Each row was made from one small tree. The marks that hang from a mark follow it in brackets, in the order of their numbers. Every link used is in the known rows. Write each row's tree.
Known rows
K_388{K_820{K_741{K_696{K_812} K_993}}}: [  5  16  12  11   2 -11   8 -26  32   4 -16   1  16  -7  -4   4 -35  17
   0  10  -1  -7  17   5 -23 -18 -28  17]
K_820{K_741}: [  0   5   2   0  10 -20  14 -10  24   5   9   5   8 -17 -18  32 -19  17
 -14  13  14  -9   0   7 -20 -13 -12  14]
K_820{K_388 K_741}: [  3  17  19  10  17 -17  12 -20  30  16   8 -15  22   4 -15  32 -41  13
   6   8  -4 -13   9  17 -17 -17 -17  10]
K_4{K_741}: [-12 -30 -11  -4   8 -15  10   4  14 -11  -5   1  -2 -12 -16  16  -5   4
   9  19   2   0 -16   4 -36  -9  -1  16]
K_812{K_741{K_388 K_507} K_994}: [-26 -15   1  -7   2  -5   2  16  18 -15   4   3   7  -1   5 -10  -5 -14
 -16  -8  -9  28  -5  -6   3  18  -9   8]
K_4{K_741{K_820{K_388} K_993}}: [ -9 -14  -1  23   9 -26   7  -8  30 -22 -12   4  -7  15  12  13 -18 -13
  28  15 -23  12  -1  -5 -34 -23  -4  11]
K_741{K_507}: [  0 -30  15 -15 -10 -15  -3  -6  16   3  -7  16  -3 -13   6   5 -13  -5
 -21 -20  27  11  -1  13 -33   2  -6   5]
K_994{K_812}: [-33  -1  -6 -39   1  -3   7  12  16  14 -26  10   4 -10   0 -10 -14  19
 -22   8  13  -4   4 -20 -20  11 -17   8]
K_696{K_812{K_741{K_993} K_994}}: [-16  -3 -24 -29  -5  20   0   1  27 -15 -14   7   2   5   5 -25  -9  11
 -18   3   1  10  -2 -22 -34   9 -27   0]
K_696{K_741{K_388} K_812{K_994}}: [-31   5 -20 -15  23  10  23  -5   4   1 -28  -6  10   0   6 -35 -12   6
 -24  -5 -17  18 -12  -5   2  16 -21  -3]
K_388{K_820{K_741{K_696}}}: [  1  14  19   9   9 -16  10 -16  23  10 -14  -7  22 -15 -15  14 -31  23
   1  15   0  -6  12  15 -12 -14 -22  22]
K_388{K_820{K_741{K_993}}}: [ -2   9  17  14   3 -14  16 -15  37   9 -10   8  16   0   0  17 -33   9
  -2  11  -5  -9  17   5 -22 -22 -29  15]
K_994{K_812{K_696}}: [-32   3 -24 -44   0  -1  -7  16  15  31 -28   9   0  -4   2 -25  -6  10
 -20  16   3  -2   8 -23 -15  12 -26   9]
K_812{K_696}: [-10 -15 -23 -26   0  -6 -13  19  14  28 -12   4  -2   3   1  -7  -2   5
 -12  18  -4   6   1  -4 -28  -4 -25  11]
K_4{K_741{K_388 K_696{K_812} K_820}}: [-16  -2   6  21  20 -26   7 -15   3 -30 -20 -14  -5   0 -11  -4 -11  -4
  24  12 -15  30 -11   3 -10  -7   4  19]
K_993{K_741{K_696{K_812} K_820}}: [  4  14  -5  -8   7 -21  15  -8 -11 -12 -32   4   3 -22  -1  -9 -20  19
   1  16  12  12  -3 -18 -22  -7  19  23]
K_741{K_388 K_696{K_812} K_993}: [ -1  -7  -4   6   0 -14  -7 -13  23 -23 -13   5  -6   2  16  -8 -30   6
  -7  -8  -9  18   8 -18 -34  -8 -13   5]
K_993{K_741{K_696}}: [  8  -7 -14 -17   3 -21  13   7  -8  -2 -17   7   8 -38  -9   7 -20  26
  -7  19  19  -6  -6 -16 -33  -6  22  25]
K_741{K_507 K_696 K_820{K_388} K_993}: [ 17  -2  21  26  -8 -40 -25 -32  30 -22 -23  11  -9   4  40  -6 -34 -13
  13 -20  -6  29  23   2 -27 -13  -1   5]
K_812{K_696 K_741{K_388 K_993} K_994}: [-27  -6 -43  -9   2  -1 -16  33  30   1   3   8  -2  19  20 -25   3 -20
  -9  21 -40  23   6 -32  -4   6 -30   7]
K_812{K_741{K_388 K_696 K_993} K_994}: [-18  -8 -24  -2   3  -9  -8  21  26 -30   3   2   3  -7  12  -5 -10   6
  -6  12 -26  20   3 -27  -9   8 -11  11]
K_812{K_696{K_741} K_994}: [-23  -3 -58 -34  20  -6  -6  20  12  25 -22   3   1  -2  11 -33   0   5
 -22  29 -25  14  -3 -11  -1   7 -32   8]
K_696{K_741{K_820 K_993}}: [-14 -10 -11  16   5 -16  14   9  16  -2 -23  15   0 -10  30   1  -1   2
  -8   1 -20   9   0  -8 -16  -2  -4   1]
K_696{K_741{K_388}}: [-23 -18   0   7  14  -8  22  18   1  11 -12  -2  13 -16   6   6  -3   5
 -14  -4 -16   6 -11   5  -3   9  -2   4]
K_994{K_812{K_696 K_741}}: [-35   3 -23 -36 -10  10 -12  30  13  27 -20   5   8 -12  -3 -26   9   6
 -15  15  -1  -5   5 -26 -11  23 -20  10]

Write each row's tree
[-12 -13   8  11   4 -18  11  -1   2   5 -24   9   4 -20  18  -6   2  -7
 -12 -15  -1  17  -6  14  -4  11   4   3] : K_696{K_741{K_507 K_820}}
[ -7  -1  25  15   6 -36  28  -5  -6  -7 -17  17  -1  -4  15   1 -23 -23
  -4  -8   7  26  -2 -11  -5  -9  25  18] : K_993{K_741{K_388 K_507 K_820}}
[-22   2 -33 -30  16  16  17  -6   6   5 -33  -2  10 -12   4 -36  -6  19
 -26   1  -4   8 -12  -4 -13  17 -23  -2] : K_696{K_741 K_812{K_994}}
[ -3 -27   0  22  -3 -34   1 -18  26 -28 -11  21 -18   1  16   3  -8 -28
  14  -1  -2  19  -3  -1 -34 -17   3   9] : K_4{K_741{K_507 K_820 K_993}}
[ 12   6  15   6   3 -35   8 -16  -6  -5 -25   5   6 -21   8  -3 -29   0
   8   0  13  14   3  -4 -17  -8  27  21] : K_993{K_741{K_507 K_696 K_820{K_388}}}
[-28   2 -10 -31  -8   5  -6  21  10   6 -20   0  12 -30  -9 -13   0  24
 -13   9   9  -6   3 -22 -15  25  -6  13] : K_994{K_812{K_741{K_696}}}
[ 13  21  13  10  17 -22   0 -25  24   9   5 -21  23 -12 -20  28 -42  25
  10  11  -2 -12  10  18 -16 -14 -10  15] : K_820{K_388 K_741{K_696}}
[  7  -3   6  -4   0 -22  12 -17 -11  -7 -18   9   5 -27  -2 -14 -27  -3
 -11 -10  22  12  -6  -9 -21   1  23  18] : K_993{K_741{K_388 K_507 K_696{K_812}}}
[ 26  11  12  23   1 -31 -12 -42  39   1   8   0  12 -11   4  20 -47   0
   6  -8   4  -9  19  14 -27 -19  -9   7] : K_820{K_388 K_741{K_507 K_696 K_993}}
[-16  -7 -28 -25   4  -1 -10  24  14 -19  -4  -8  11 -25  -9  -6  -1  27
  -9  20  -7  12  -5 -13 -12  16  -9  17] : K_812{K_741{K_696} K_994}
[-15 -15 -30  -1   4  -8  -7  20  14  28 -12   9   0   0  19 -14   2 -11
 -12  10 -26   7   1  -9 -15   0 -20   4] : K_812{K_696{K_741{K_388 K_993}}}
[  7 -10   8   2   2 -32  12  -6 -11  -6 -11  11   4 -31   0   0 -25  -4
  -8  -5  19  10  -5  -8 -18  -2  29  21] : K_993{K_741{K_388 K_507 K_696}}
[-18  -5 -22   9   8 -15  -4  17  13  22 -19   8  -4   9  25 -17   3 -16
  -6  11 -33  18   4 -10  -5  -2 -18   5] : K_812{K_696{K_741{K_388 K_820 K_993}}}
[-28   7  -1 -20   5  20  11   1  17  -8 -19  -9  13  13  -5 -28 -14   7
 -12   0  -9  19  -3 -10 -11  12 -29   5] : K_696{K_812{K_741{K_388{K_820}} K_994}}
[-11   9  24   4  12  -6   4 -14   7  -5 -27 -19  15   1  -7 -15 -32  16
   1  -4 -10  21   6   6  -8   0 -18  16] : K_741{K_388{K_820} K_696{K_812}}
[-10  -5 -13  -1   4 -12 -12   6   6  33 -24   0   4   1  17 -22   1 -14
  -4   2 -18  15   3   8  -6   5 -16   5] : K_812{K_696{K_741{K_507 K_820{K_388}}}}
[-15  -9   7  26  22 -36   7  -5   4 -30 -14 -12  -5  -4  -9  10 -10  -4
  26  17 -20  28 -11   4  -7 -10  10  23] : K_4{K_741{K_388 K_696 K_820}}
[  5  -2  15  27   1 -34   9 -27  35  -6  17  22  -3  -4   8  25 -29 -21
 -16 -13   8   5   9   3 -17 -17  -8   6] : K_820{K_741{K_388 K_507 K_993}}
[ -7 -12  -5  11  14 -31   0  -5   6 -26 -18  -8  -6 -16 -12   8  -5   8
  23  23  -7  17 -11   5 -22  -9   8  23] : K_4{K_741{K_696 K_820}}
[-22  -7   3  30  12 -21  20  10  14  -5 -18  11   1   2  33   2  -6 -11
  -5  -5 -32  21   0  -9  -2  -3  -2   1] : K_696{K_741{K_388 K_820 K_993}}
[ 17  10   4   0   1 -22  -6 -39  16  -3   0   2   5 -33 -19   5 -23  12
 -16  -6  32  -1   2  17 -21  -3  -6  13] : K_820{K_741{K_507 K_696{K_812}}}
[ 21 -30  -7  -2 -21 -28 -28 -20  28 -18  -8  26 -12 -27  24  -2 -21   0
 -14 -18  21   8  11  -2 -49  -5  -1   5] : K_741{K_507 K_696 K_993}
[-17 -21  -9  16   7 -11  17  14  16   3  -9  12   6 -10  24   5  -7  -4
 -14  -6 -22   4  -4  -7 -15   1  -5   0] : K_696{K_741{K_388 K_993}}
[  0   3  -2  -8   9 -16  19  -3 -11  -7 -18   1   8 -22  -8  -5 -27  13
  -6   8  10   7  -7 -18 -21  -4  19  21] : K_993{K_741{K_388 K_696{K_812}}}
[-11  -2  14 -10 -13  13  -1  -7  10  -8 -19   1   4  -1  -1 -20   0  -2
 -10 -17  14  18  -4   1 -26  14 -11   3] : K_696{K_812{K_741{K_507 K_820}}}
[-25  -1 -16 -25 -14   3 -10  19  20   0 -18  10   7 -25   3 -13  -3  19
 -13   8   5  -8   7 -30 -23  19  -9   9] : K_994{K_812{K_741{K_696 K_993}}}
[ -2 -21   8  27   1 -32   0 -22  30 -22 -11  12 -11  11  18   4 -19 -30
  24  -2 -11  17   1   4 -33 -18   0   7] : K_4{K_741{K_507 K_820{K_388} K_993}}
[ -2 -19 -19  -9   8 -11  -3 -12   7 -19 -15  -9  -1 -23 -24  -2  -7  16
  11  18   7   3 -15   4 -38  -3   0  18] : K_4{K_741{K_696{K_812}}}
[  5  -3  18   8   2 -29  16 -11  -7  -1 -19   7  11 -26   1  -4 -31  -5
  -3  -5  12  10   1  -3 -12  -5  21  24] : K_993{K_741{K_388{K_820} K_507 K_696}}
[-19 -14   2  22   7  -9  21   9  19   8 -17   9  13  -4  24   1 -13  -5
  -9  -6 -29   3   2  -3 -10  -2 -12   2] : K_696{K_741{K_388{K_820} K_993}}
